What can hang from each mark:
j454: j115 j484
j899: j115
j10: j454 j545
j938: j233 j484
j233: j938
j115: j454 j546 j899
j484: j454 j938
j545: j10

In the rows, 128 means zero.
Known rows, with every way that one mark hangs from another:
j115{j454{j484{j938{j233}}} j546 j899}: [112 109 133 100 124 120 134 135  94 136 155  97 154  87 136 122 134 217]
j233{j938{j484{j454{j115}}}}: [120 149 127 116 105 126  88 123  99 131 148  96 127  88 136  96 143 188]
j899{j115{j454{j484{j938{j233}}} j546}}: [115 109 128  96 135 123 113 131  96 128 149 100 130 125 133 117 148 135]
j454{j115 j484{j938{j233}}}: [113 152 125 112 119 121  89 132  85 127 157  99 116  70 130 124 152 184]
j454{j115{j899} j484}: [113 134 120 111 132 118  90 134  89 123 152 100 123  61 136 147 155 198]
j454{j115 j484{j938}}: [113 160 123 117 115 122  89 133  95 121 149  98 119  81 132 146 154 190]
j484{j454 j938}: [128 162 124 113 103 130 106 137  98 127 144  97 127 113 142 100 149 216]
j10{j454{j115 j484{j938}} j545}: [120 157 117 124  87 127  89 138  36 115 137 101 132  80 142 121 146 162]
j10{j454{j115} j545}: [127 135 112 121  92 126  83 137  31 117 135 105 128  88 148  99 155 119]
j115{j454{j484} j899}: [118 113 124 109 134 119 116 138  82 125 143  99 138  74 143 139 145 236]
j938{j233 j484{j454{j115{j546}}}}: [124 117 124 102 118 120 101 126  66 145 162  99 119  59 126  73 137 142]
j484{j454{j115{j546 j899}} j938}: [116 138 122 105 106 126 102 137 110 129 152  96 141 107 140 113 147 231]
j454{j115{j546 j899} j484}: [110 129 123 106 129 117 103 130  97 128 157 100 132  70 132 145 148 159]
j545{j10{j454{j115{j899} j484}}}: [116 143 123 117 110 124 111 138  69 107 154 106 133  72 146 140 169 185]
j233{j938{j484{j454{j115{j546}}}}}: [118 146 129 113 103 125  96 121 104 135 151  96 133  94 134  95 139 164]
j545{j10}: [129 154 128 119 122 127 120 134  85 113 154 107 124 105 143 121 173 143]
j899{j115{j454 j546}}: [121  99 122  97 136 123 108 131  98 124 141 102 129 140 139 117 156 105]
j938{j233 j484{j454{j115}}}: [126 120 121 106 119 120  92 128  61 141 160  99 112  52 127  75 141 167]
j484{j938{j233}}: [127 147 132 111 110 127 105 131  89 135 153  99 125 107 135  85 153 175]
j233{j938{j484}}: [124 153 134 120 105 126  97 119  99 134 147  97 130  97 134  98 144 164]

Rows:
[118 152 121 119 106 124 109 137  67 105 153 106 126  76 145 135 169 153]
j545{j10{j454{j115 j484}}}
[107 133 130 103 121 120 105 130  98 134 164  97 137  73 128 128 144 196]
j454{j115{j546 j899} j484{j938{j233}}}
[124 154 130 117 104 127  99 122  98 134 147  96 129  93 137  90 140 185]
j233{j938{j484{j454}}}
[114 140 125 113 108 124 119 135  75 111 157 106 139  79 144 139 164 160]
j545{j10{j454{j115{j546 j899} j484}}}
[119 139 123 114 101 126 114 134  74 111 154 107 134  98 146 120 170 119]
j545{j10{j454{j115{j546}}}}
[114 107 128 102 131 118 132 134  93 131 148  99 150  85 140 136 138 187]
j115{j454{j484} j546 j899}
[121 150 119 120  90 126  89 137  28 120 143 102 129  72 140 104 145 158]
j10{j454{j115 j484{j938{j233}}} j545}
[119 121 123 105 135 124 101 135  95 117 138 100 122 126 138 136 155 178]
j899{j115{j454{j484{j938}}}}
[119 139 123 102 106 127 101 135  94 135 159  98 128  97 135  81 146 181]
j484{j454{j115{j546}} j938{j233}}
[130 156 120 123  95 126 103 136  26 117 134 104 129  76 145 108 144 124]
j10{j454{j484} j545}
[128 151 126 107 107 129 107 136  87 133 153  98 123  99 139  73 147 207]
j484{j454 j938{j233}}
[122 128 113 107 122 123  90 138  89 125 149 100 123  81 144 110 156 207]
j484{j454{j115{j899}}}
[118 131 121 103 112 127  92 139  91 132 158  97 129  86 139  87 150 252]
j484{j454{j115{j899}} j938{j233}}
[116 160 125 120  99 126 111 137  74 106 153 104 131  85 144 138 167 180]
j545{j10{j454{j115 j484{j938}}}}
[123 121 116 113  94 125  95 136  40 123 141 104 144  91 146 103 149 129]
j10{j454{j115{j546 j899}} j545}
[115 149 124 116 104 124 117 134  71 109 155 106 132  82 143 134 165 129]
j545{j10{j454{j115{j546} j484}}}
[123 109 125 100 121 120 102 127  69 147 164  98 126  54 126  77 136 175]
j938{j233 j484{j454{j115{j546 j899}}}}
[116 137 130 110 106 125  98 122 106 136 153  95 141  90 135  99 138 195]
j233{j938{j484{j454{j115{j546 j899}}}}}
[123 122 122 107 116 120 102 128  85 138 152  97 131  71 130 112 139 185]
j938{j484{j454{j115{j546 j899}}}}
